What can hang from each mark
retu: mikozuf
dubub: zatab
mikozuf: movus
denup: funi movus nifum zeme
nifum: movus zeme
dazegat: luve zeme
zeme: dazegat denup dubub funi luve mikozuf milute movus
bilu: funi
sugen: luve zeme
funi: bilu denup movus
milute: dubub zeme
zatab: dubub
luve: dazegat sugen
movus: denup funi mikozuf nifum zeme

(in the rows, 128 means zero)
Known rows, with every way that one mark hangs from another
zatab(dubub): [184  83  74 148 126 115 129 132 157  80 127 101 106 121 159 135 111 114
 135 122  96  95 148 123 128 169  82 175 160 125 156 132 159 111 132 126
 149 160 180 142 131 133 111]
funi(movus(denup nifum)): [168  98  55 147 131 106 121 114 168  94 145  68 104 147 160 134 114 102
 126 134 107  75 110 133 141 139 108 154 130 124 138 151 155 115 132 131
 132 157 143 138 118 103 135]
luve(dazegat(zeme(denup milute(dubub) movus))): [181  78  64 143 144 141 129 149 137  82 125  80 130 128 152 142 119 120
 131  94  89 106 122 139 143 191 106 156 142 103 154 142 158 113 134 124
 163 165 157  99 163 106 139]
luve(dazegat(zeme(denup(funi) dubub))): [176  93  62 154 138 128 103 167 130  86 126  84 133 134 153 133  99 105
 115 103  96 111 119 139 143 181 102 162 153  99 154 143 176 114 139 116
 158 167 161 106 154 111 132]
luve(dazegat(zeme(denup(movus(nifum)) milute(dubub))) sugen): [194  97  68 182 134 130 129 148 139  76 120  81 121 138 128 153 108 113
 121  92  97 103  92 134 148 181 132 165 132 103 148 144 160 116 134 104
 154 168 148  90 166 105 137]
zeme(dubub(zatab)): [176  76  67 133 146 124 124 141 162  85 127 107 125 117 149 148 108 112
 145 125 101 101 163 138 138 179 107 167 142 122 150 117 163 116 133 127
 136 170 155 148 146 116 110]
funi(bilu movus(denup nifum(zeme(mikozuf)))): [178  79  45 146 126 118 116 112 184 103 143  67 102 157 157 133 122 103
 112 121 104  82 116 125 176 129 104 132 141 108 162 154 163 120 141 122
 137 166 136 154 109 114 143]
bilu(funi(denup)): [171  89  86 131 126 127 125 154 133  97 155  86 113 132 159 148  93  79
 113 134  94  88 109 151 151 162 111 151 141  96 126 155 153 117 136 120
 153 189 136 127 128 118 113]
luve(dazegat(zeme) sugen): [199 102  69 186 130 120 114 150 146  81 118  90 109 136 138 139 104 113
 108 109 109 101  82 143 145 175 125 180 156 112 144 144 159 112 125  91
 156 169 147  82 151 123 140]
movus(denup mikozuf): [152  90  43 139 132 123 128 149 147  76 145  61  91 127 154 120 127  87
 125 125  73  78 119 145 162 133 100 160 163 131 167 127 167 120 110 137
 135 166 145 123 107 105 116]
dazegat(luve zeme): [171 101  71 167 155 119 135 158 153 123 104  97  85 162 162 122  84  93
 120 112 104  82 124 145 142 157 105 175 168 107 161 147 169 117 111 115
 155 157 144 104 146 140 166]
dazegat(luve zeme(denup dubub funi mikozuf milute movus)): [177  40  54 129 179 162 155 164 117  85 120  74 149 157 150 160  91  97
 163  91  77 115 189 123 157 174 102 126 145  79 174 145 210 119 132 152
 175 159 130 127 183 102 158]
funi(bilu denup(nifum(movus(mikozuf zeme(dubub milute))))): [163  92  61 154 122 151 142 125 157 107 139  66 112 155 139 136 125 113
 110 101  75  95 124 140 189 137 110 123 142  94 164 156 159 114 136 124
 144 186 139 162 131 107 120]
mikozuf(movus(denup zeme(funi luve milute))): [158  71  52 143 166 138 148 142 151  81 165  87 105 133 151 144 141 109
 153 125  82  96 125 127 142 143 108 144 135 117 152 144 157 105 145  99
 160 181 134 128 141  86 132]
dazegat(zeme(dubub)): [182  84  67 140 144 124 122 156 146  99 104  97 111 145 157 143  91 110
 133 116  99  89 151 135 146 175  89 184 155 112 166 141 164 117 127  98
 155 162 154 133 150 124 134]
mikozuf(movus(denup)): [155  89  64 159 145 116 136 118 161  93 150  88  91 114 159 138 134 104
 135 127 101  83 122 128 135 147 108 164 142 131 141 144 145 106 133 110
 159 166 150 120 134  92 139]
luve(dazegat(zeme(milute movus))): [185  81  66 147 140 137 127 148 145  87 130  85 128 123 154 137 121 127
 131 105  96  95 115 144 140 190 104 156 147 114 147 151 162 115 130 109
 161 167 155  98 151 111 141]
funi(bilu movus): [181  86  77 163 135 128 121  88 180 108 144  96 111 143 158 127 117 117
 113 123 113  96 127 137 166 145 113 140 151 105 146 142 144 125 142 119
 141 168 133 146 136 128 137]
sugen(luve(dazegat) zeme(dubub funi movus(mikozuf nifum))): [199  81  31 145 162 125 109 171 136  50 165  60 112 156 131 135 107 113
 143 103  72 122 135 151 113 173 106 108 137 113 150 137 192 112 155  89
 147 185 128 141 144 121 135]
movus(zeme(luve)): [168  91  49 133 156 120 133 160 145 101 128  95  92 159 148 127 107 112
 133 124  93 103 122 146 135 145 102 163 154 125 151 139 157 110 135  92
 145 182 141 127 140 121 103]
movus(funi(bilu) mikozuf zeme): [172  83  40 129 132 121 110 167 157  80 160  78 108 150 146 100 114 100
 120 131  47  87 132 140 187 123  90 122 166 111 171 139 172 132 131  99
 123 190 131 158 103 142 124]
mikozuf(movus(denup(zeme(dazegat luve(sugen))))): [157  85  52 173 152 117 124 129 150  93 148  90  89 129 145 151 133 102
 134 112  99  95 114 134 133 153 130 159 137 132 156 137 150 103 141 102
 159 172 148 110 147  82 135]
movus(denup(zeme(dazegat(luve) mikozuf milute)) funi): [160  76  44 133 134 142 115 165 143  85 159  73 114 146 145 140 114  77
 140 115  65  92 126 138 151 151 105 125 157 106 185 126 189 120 130 142
 134 175 146 125 128 107 131]
retu(mikozuf(movus(zeme(dubub)))): [156  90  43 152 138 118 122 155 142  91 140  98  99 124 138 123 125 131
 132 110  75  75 148 141 142 146  98 159 146 122 142 148 174 118 128  99
 166 184 134 137 139 108 114]
bilu(funi(denup(nifum))): [169 100  87 135 128 123 121 153 130 104 153  78 111 135 158 149  88  80
 109 131  92  81 111 152 149 159 117 156 139 102 129 162 159 111 139 123
 148 181 136 139 130 111 111]
bilu(funi): [177  87  88 128 136 120 116 156 136  96 154  98 105 123 163 144  88  85
 120 135 102  85 127 144 135 173 108 164 147 111 130 148 160 118 142 108
 147 181 137 139 134 127 110]
movus(funi(bilu denup(zeme(dubub(zatab) milute))) mikozuf): [164  68  53 138 125 142 121 154 152  79 160  75 133 136 141 133 122  90
 123 118  43  94 136 150 197 138 112 100 154  93 173 131 172 136 127 138
 124 193 140 148 105 122 126]
bilu(funi(movus(denup mikozuf nifum zeme))): [171  86  53 130 134 106 108 159 142  87 169  68 104 148 159 132 102  83
 116 138  79  66 111 145 158 147 110 145 123 112 143 157 163 120 138 110
 138 180 130 152 110 111 127]
zeme(dubub funi luve(dazegat) mikozuf movus(nifum)): [194  39  29 122 184 124 115 176 108  34 147  48 153 137 145 158 101 120
 167 105  86 142 199 111 123 175 106 108 143 110 144 157 234 122 176 151
 149 180 136 152 172  78 102]
milute(zeme(dazegat denup(movus) dubub(zatab))): [167  66  52 104 145 132 104 144 145 100 138  99 125 143 137 151 110 121
 141  90  92 119 153 135 138 195 124 155 115 114 158 122 153 117 160 117
 161 168 138 125 179  81 113]
sugen(zeme(dazegat denup funi luve milute)): [175  59  54  99 168 166 134 176 126  77 164  93 132 155 158 175 109 106
 154  94  82 136 140 126 131 171 111 129 150 101 166 124 183 105 156 117
 160 181 128 122 174  96 108]
funi(bilu denup(movus)): [169 103  68 172 119 138 139  99 167 114 138  84 116 145 138 131 122 111
 112 114  97 100 117 149 187 135 118 128 146 100 143 155 138 130 140 121
 150 178 136 125 136 108 130]
zeme(dubub funi luve milute movus(mikozuf)): [175  30  58 108 188 165 159 153 103  28 167  78 164 116 134 173 125 121
 186 112  69 138 207 125 137 179 111 102 140 101 148 129 202 131 160 151
 147 183 124 165 169  91  98]
milute(zeme(dazegat(luve) dubub(zatab) mikozuf)): [176  51  53 109 154 131 110 165 152  99 132  90  98 147 144 135 102 117
 139  90  89 106 154 133 131 191 114 152 145 112 174 123 184 121 141 125
 159 180 131 126 173 100 116]
funi(denup(movus(zeme))): [164 107  55 157 125 128 144 121 146 110 134  83 110 148 131 129 123 110
 126 121  86  91 111 157 166 140 109 148 135 115 134 157 135 120 132 112
 158 171 140 113 132  96 128]
sugen(luve zeme(dazegat milute(dubub))): [185  85  65 140 161 150 138 157 154  81 153  92  76 153 132 148 112 112
 143  87  81 106 114 153 103 187 110 132 155 107 171 111 158 110 132  93
 146 192 126 126 163 127 118]
denup(movus nifum zeme(dazegat mikozuf)): [174 105  39 176 149 119  94 133 119 137 122  75  92 150 119 137 114 120
 134  78  82  73 161 155 141 172 142 158 133 157 183 156 182 113 159 105
 151 138 152 144 162  54 116]
denup(movus): [172 109  67 165 139 116 133 109 146 106 133 101 102 123 136 128 117 118
 138 120 106  88 146 147 140 162 113 162 142 139 130 147 145 129 145 108
 150 151 145 126 145  98 127]
dazegat(zeme(denup funi luve(sugen) movus)): [183  63  52 136 176 137 126 150 120  77 119  83 137 162 155 170  95 103
 147 113  97 130 153 135 154 164 121 154 149 100 146 146 163 111 148 124
 160 156 127 107 163  95 142]
funi(bilu movus(denup mikozuf nifum zeme(dubub))): [172  86  28 151 128 114 111 126 180  87 152  55 109 168 148 115 124 109
 114 122  75  78 121 129 188 118 105 125 127 110 177 146 168 126 137 110
 126 179 135 172 113 116 134]
mikozuf(movus(nifum zeme)): [165  91  55 147 147  98 130 140 165 106 143  85  90 133 156 129 121 120
 135 126  95  71 122 122 129 145 105 160 124 140 138 167 155 104 145  72
 152 177 148 141 131 100 131]

Rows
[177  59  57  96 139 137 132 164 145  97 136  74 123 139 155 158 103  99
 139 108  93  93 143 112 149 153  95 139 141 110 155 162 197 111 150 112
 147 172 138 152 121 108 108]  movus(nifum(zeme(denup funi(bilu) mikozuf milute)))
[179  57  55 115 170 124 117 151 133  69 139  77  68 150 137 132 124 125
 140  86  76 121 158 132 120 193 118 153 145 115 170 118 144 131 158 133
 150 179 128 133 176  99 111]  milute(dubub zeme(dazegat luve movus(mikozuf)))
[173  79  44 146 155 115 119 144 132 111 122  82 100 157 145 149 108 109
 140 110  98 105 144 153 120 163 127 146 129 141 155 146 165 114 153 100
 141 167 154 131 140 102 114]  denup(zeme(luve movus(nifum)))
[171  94  70 205 155 156 109 125 128 120 166 100 102 148 106 124 127 106
 129  87  76 100 152 153 153 179 145 111 143 101 189 129 170 154 173 112
 137 168 133 150 157  94 141]  denup(funi(bilu) movus zeme(dazegat(luve) milute(dubub)))
[198  94  64 159 132 125 124 141 152  86 138  98  90 145 136 152 105 110
 124 114 107 107 105 135 132 163 122 172 154 128 150 127 156 110 134  83
 152 173 131 112 155 122 123]  luve(sugen(zeme(dazegat)))
[175  43  51 131 180 166 165 139 115  28 175  64 144 128 132 175 139 106
 174 122  72 128 153 134 151 154 133 107 144 106 144 130 182 127 145 152
 140 178 108 126 147  83 114]  zeme(funi luve(sugen) milute movus(denup mikozuf))
[168  75  51 156 168 122 127 148 133  74 151  94 122 135 140 149 121 112
 141 112  90 123 134 121 137 154 119 147 129 110 141 145 165 100 158  94
 169 182 140 125 166  90 126]  mikozuf(movus(zeme(denup dubub funi luve(dazegat sugen))))
[188  70  75 128 161 141 121 159 136  71 142  79  81 160 142 130 111 108
 126  97  78 133 125 134 129 178 111 156 148  83 158 128 150 127 166 131
 154 187 127 120 164 113 111]  milute(dubub zeme(funi(denup) luve(dazegat)))
[159  89  63 165 140 127 123 122 161 101 164  82 104 128 154 143 131  98
 130 121  79  82 127 128 152 140 117 134 137 119 163 149 160 110 147 108
 143 169 149 148 128  95 146]  mikozuf(movus(denup(nifum zeme(milute)) funi(bilu)))
[169  63  63 122 153 152 146 159 130 114 105  72 123 149 163 161  96 105
 142  92  82  81 148 134 160 168 101 163 152 106 176 152 183 108 119 125
 164 156 144 122 157  88 123]  dazegat(zeme(denup(nifum) mikozuf milute))
[191  89  55 144 155 143 129 159 143  74 154  84 102 168 132 147  95  95
 138 113  82 124 125 157 122 158 100 126 151  93 153 126 172 108 145  91
 154 189 122 136 145 132 125]  sugen(luve zeme(dubub funi(denup)))
[184  59  51 124 168 160 132 170 154  71 155 100 145 146 139 145 122 124
 152 113  75 124 145 135 157 168 112 128 139  93 168 126 182 115 154 105
 139 198 134 148 156 115 104]  movus(zeme(dubub(zatab) funi(bilu) luve(dazegat) milute))
[175  53  61 145 171 149 152 134 146  56 155  84 115 112 123 152 145 124
 161  88  69 100 159 135 141 198 142 124 139 116 167 110 163 128 123 166
 137 175 123 126 174  95 138]  zeme(dazegat(luve(sugen)) milute(dubub(zatab)) movus(mikozuf))
[174 117  55 153 141 111 111 131 125 112 127  94 102 127 119 143 114 122
 130  97 100  84 161 137 138 173 118 170 135 144 150 156 168 109 158 108
 153 136 151 161 150  79 125]  denup(movus nifum(zeme(dazegat dubub)))
[172  75  73 153 163 142 153 163 158 107 110 105 116 148 154 145  95 102
 144 106  92  84 148 142 148 179 110 158 149  96 172 129 178 120 109 128
 151 167 146 123 158 131 160]  dazegat(luve zeme(dubub(zatab) milute))
[160  70  44 110 125 121 130 182 146  72 161  57 121 145 148 142 112  85
 119 118  53  87 118 126 184 122  99  90 154  94 154 163 191 132 134 132
 119 200 135 158  82 124 120]  movus(funi(bilu denup) mikozuf nifum(zeme(luve milute)))
[176 112  43 152 136 101 126 135 150 104 131  86 106 146 128 124 109 123
 142 120  93  79 149 135 141 154 105 157 116 141 141 159 163 126 154  81
 141 162 149 155 142  99 121]  denup(movus(nifum zeme(dubub)))
[178 121  52 162 150 123 105 125 141 115 144  85 109 149 127 123 115 129
 132 107  88  82 151 140 154 153 127 157 134 141 156 162 167 113 166  97
 139 146 132 161 154  81 124]  denup(movus(zeme(dazegat funi(bilu))) nifum)
[151  95  49 149 127 108 118 156 145  86 152  83 107 123 148 130 117 117
 127 118  73  68 134 135 144 135 102 138 147 116 125 163 180 123 129 122
 150 186 132 134 118 106 122]  retu(mikozuf(movus(funi(denup) nifum)))
[182  62  59  97 151 169 130 164 136  85 166  93 134 145 156 167 114 109
 151  98  80 121 140 124 138 175 102 138 144 106 167 127 178 104 153 106
 163 173 130 127 166 102 117]  sugen(zeme(dazegat denup funi milute))
[142  83  38 134 167 122 104 158 116  73 152  85 137 144 142 154 106  99
 136  87  82 135 152 132 152 158 137 114 155 109 153 128 176 120 155 161
 141 174 136 116 172  73 105]  zeme(dazegat denup(movus(funi(bilu) mikozuf)) luve)
[166  81  55 124 148 125 129 122 115  83 123  71 151 131 143 165 100 112
 147 105  98 125 186 127 131 170 113 149 118 121 140 142 174 101 154 148
 156 147 156 162 177  85 109]  zeme(denup(nifum) dubub movus)
[188  52  59 117 158 127 126 130 163  84 134  84  72 138 143 126 136 125
 142 106  69  98 161 146 141 190 115 162 130 122 163 112 123 135 145 131
 142 167 130 139 146 105 131]  milute(dubub(zatab) zeme(movus(mikozuf)))
[171  49  21 137 170 116 128 158 122  54 142  38 124 150 147 154 104 102
 156 116  87 125 187 119 137 149 106 105 147 113 161 145 215 134 157 158
 135 181 138 166 152  76 104]  zeme(dubub luve mikozuf movus(denup(funi(bilu)) nifum))
[157  86  61 179 145 125 118 121 154 106 160  86  91 127 151 133 135  97
 125 124  93  88 122 136 146 144 118 147 143 122 159 143 151 117 148  99
 153 170 147 130 125  91 144]  mikozuf(movus(denup(funi(bilu) zeme)))
[150  86  39 159 146 126 116 156 135  87 149  90  98 130 143 134 129 115
 134 109  75  83 142 145 143 140 112 150 152 119 148 143 179 118 133 119
 160 179 130 122 131  95 119]  retu(mikozuf(movus(denup(zeme(funi luve)))))
[171 100  67 132 112 110 114 147 173  90 153  65 126 150 162 134  90  91
 114 137  85  89 112 122 162 126 100 116 146  99 137 168 175 127 144 126
 112 190 142 155 105 134 124]  movus(funi(bilu denup) nifum)
[176  71  44 125 142 106 127 141 135  63 136  63 127 121 142 141 110 121
 150 121  86  95 182 125 133 166  99 139 125 138 142 148 184 125 144 123
 137 167 151 169 141 105 113]  zeme(dubub movus(mikozuf nifum))
[180  86  66 154 147 131 107 136 125 115 148  70 101 138 141 130 110 102
 111 118  93  94 154 137 156 148 112 134 171 115 158 161 188 126 160 122
 139 153 128 177 113  99 127]  denup(funi(bilu) nifum(zeme(mikozuf movus)))
[171  72  41 105 116 125 122 167 170  79 159  58 115 145 158 145 111  80
 129 128  75  81 121 109 171 128  83 115 151 102 170 155 196 124 139 125
 120 181 142 162  89 123 131]  movus(denup funi(bilu) nifum(zeme(mikozuf milute)))
[143  88  61 150 159 129  99 150 119  94 161  82 129 144 146 133  99  84
 118  99  92 117 130 136 141 160 132 127 159  95 153 129 184 117 139 168
 147 163 129 115 158  92 131]  zeme(dazegat(luve) denup(funi(movus(mikozuf))))
[170  97  66 151 127 128 111 143 147  99 145  80 124 156 146 141  96  89
 114 120  76 110 129 142 166 135 114 120 155  93 159 147 172 121 148 131
 127 183 147 154 128 125 120]  movus(funi(bilu denup(nifum zeme(dubub luve))))
[160  88  57 157 157 112 127 138 158 105 148 101  90 129 149 126 127 120
 134 113  96  86 125 129 130 157 112 159 140 131 148 150 153 102 139  88
 165 176 142 122 152 100 141]  mikozuf(movus(zeme(dazegat(luve))))
